Known rows, with every step that occurs:
birub, kopizos, zudom, dete, matek: [-11.9  -4.7  12.6  18.8 -23.8 -12.3  -1.2   7.0 -16.3  11.9  57.7  17.2
  46.4 -22.9 -26.7  55.3]
kopizos, zudom, vipod, birub, dete, matek: [-91.8  41.6   4.1  11.0 -11.7 -12.5  39.0  -4.5 -54.2 -16.4  11.8   4.5
  -2.6 -41.4 -39.7   8.5]
vipod, zudom, dete, birub, kopizos, matek: [-58.6  -7.5   1.9   1.1 -24.1  -6.9  23.1 -26.9 -43.1  29.0   8.8 -13.1
   3.0 -23.5 -10.0  73.6]
zudom, dete: [-23.8   1.0  17.1 -17.4 -38.9 -10.1 -52.1 -22.8 -34.8   2.8  41.2  -9.4
  24.9  13.8 -20.5  48.7]
kopizos, matek: [-33.4  26.0 -25.4 -47.1 -25.6   6.9   2.5  31.4 -24.4  33.7  22.6 -26.8
 -22.2 -12.0  11.7  23.0]
birub, kopizos, matek: [ 12.1  -7.2  -6.1  -9.5 -28.5  -2.4   2.0  21.3  -8.4  42.2  52.1  -5.6
  12.4 -12.1 -12.6  34.8]
birub, vipod, zudom, dete, matek: [-61.9 -21.2 -17.7  19.0  -1.6 -10.5   1.4 -49.1 -63.5   5.4  58.5 -25.7
  -8.0  -5.4 -24.1  -3.9]
matek, vipod, birub, kopizos, zudom: [-78.5  42.3  -2.8 -35.5  -8.0 -32.2  -3.5  15.0 -29.9  -0.7  36.1  10.1
  15.7 -31.6 -68.7  -1.1]
kopizos, zudom, vipod, birub: [-89.0  30.6  -7.5  -1.0 -12.9 -11.4  32.9  12.9 -39.2 -24.6   7.5   1.6
  -5.9 -37.8 -49.2  -2.0]
kopizos, zudom, vipod: [-69.1  23.3 -16.3  -0.3  -9.2  -4.5  10.8  15.7 -26.1 -14.1  18.7  -9.4
   0.7 -26.4 -37.8  11.9]
dete, zudom, vipod, birub, kopizos: [-44.4   2.0  -6.1  52.7  -3.9 -51.7  10.2 -25.9 -49.7  -8.0  10.9 -17.1
 -26.2 -18.5 -30.6  32.4]
zudom, vipod, birub: [-57.8   6.1   1.8   6.8 -17.5  -9.4  10.6 -30.2 -48.4 -11.8   5.1 -18.9
 -33.8 -24.2 -62.3 -21.1]
matek, vipod, zudom: [-89.9  15.9 -25.6 -39.7  11.8 -18.6 -16.1  -0.2 -30.1  18.2  25.6 -29.4
  -9.7 -24.6 -43.4  11.1]
dete, zudom, vipod, birub: [-58.4  10.2 -11.2  43.8  -0.8 -50.4   8.2 -24.6 -54.8 -14.6   1.4 -22.8
 -36.0 -17.8 -26.6  25.7]
birub, dete, zudom: [-33.5  28.0  18.4  33.2 -13.7 -49.1 -13.0 -30.9 -62.7   9.9  37.8   0.6
  15.9  21.6 -13.3  52.2]
kopizos, matek, vipod: [-56.9  51.7 -31.9 -72.1 -19.4  -0.9 -21.7  32.7 -23.9  40.2  30.4 -34.4
 -16.9 -15.7   1.7  24.6]
kopizos, matek, vipod, zudom, dete: [-81.1  40.0 -25.2 -71.7 -21.7  -1.0 -12.7  16.2 -36.9  44.8  23.3 -40.9
 -16.7 -22.9  12.5  45.3]

Rows:
[-38.6   3.4 -19.5  44.8   2.8 -44.2 -12.9 -22.2 -40.8  -3.6  12.3 -33.5
 -28.9  -6.7 -16.1  39.3]
dete, zudom, vipod
[-40.5   3.7   3.6   6.7 -27.2  -6.3  19.1 -24.1 -42.8   8.4  16.2 -17.1
 -25.0 -29.6 -50.6  -5.2]
zudom, vipod, birub, kopizos, matek
[-69.5  33.6  27.9  17.9 -20.1 -50.5  31.9 -24.4 -78.4 -14.8  12.2  20.1
  -4.0  -7.1 -42.2   9.9]
vipod, birub, dete, zudom
[-57.9  26.2  -6.6  -2.3   7.4 -16.9   5.8 -10.9 -38.6  15.1  31.1  -6.6
 -12.7 -53.5 -36.1   5.3]
dete, matek, vipod, birub, kopizos
[-82.2  70.5 -14.1 -54.7 -24.1 -26.3   1.6  16.3 -53.3  31.2  19.7 -20.8
 -18.2 -19.2   2.1  32.3]
kopizos, matek, vipod, birub, dete, zudom
[-90.3  17.8 -11.8 -44.4  -3.6 -19.6 -35.2 -14.7 -37.1  18.6  31.1 -29.1
   4.6 -16.9 -35.6  34.4]
matek, vipod, zudom, dete
[-67.9  29.3   1.9  -6.5 -19.7  -7.5  -1.0  10.3 -35.3  -9.4  31.2   5.0
  26.6 -28.3  -7.9  52.0]
kopizos, zudom, dete, matek
[-24.2   7.5   9.3   6.5 -20.7 -16.2 -12.8   7.4 -16.0  15.7  62.2  13.9
  49.5 -25.3 -31.3  56.0]
birub, kopizos, zudom, dete, matek, vipod
[-79.2  44.1   6.2 -38.7 -18.6 -33.0 -16.9   4.6 -35.9  -0.4  40.4  10.4
  25.4 -26.5 -63.7  15.1]
matek, vipod, birub, kopizos, zudom, dete
[ -9.4  -7.6   0.0  15.2 -14.8 -13.4  10.7  26.9  -5.3   7.8  54.3  19.1
  38.9 -18.4 -42.6  29.7]
birub, kopizos, zudom
[-52.8   8.4  14.8   5.1 -21.3 -26.5  49.4  15.6 -38.1 -16.2  23.6  32.8
  11.9 -36.5 -62.8  -6.0]
vipod, birub, kopizos, zudom
[-89.7  60.2   6.2 -26.5  -7.5 -49.2 -15.5 -13.2 -58.9   0.1  28.1   0.6
   4.0 -11.9 -54.5   9.5]
matek, vipod, birub, dete, zudom
[ -5.0  24.3  18.5   0.7 -50.8 -10.8 -27.0 -27.6 -28.9  23.0  33.2   8.2
  37.9   2.8 -19.3  88.0]
zudom, dete, birub, kopizos, matek
[-67.5  31.9  30.4   8.2 -18.6 -25.9  39.1 -29.8 -76.0  -5.8  15.7  20.0
  -7.5 -24.6 -43.8  -5.4]
vipod, birub, dete, matek
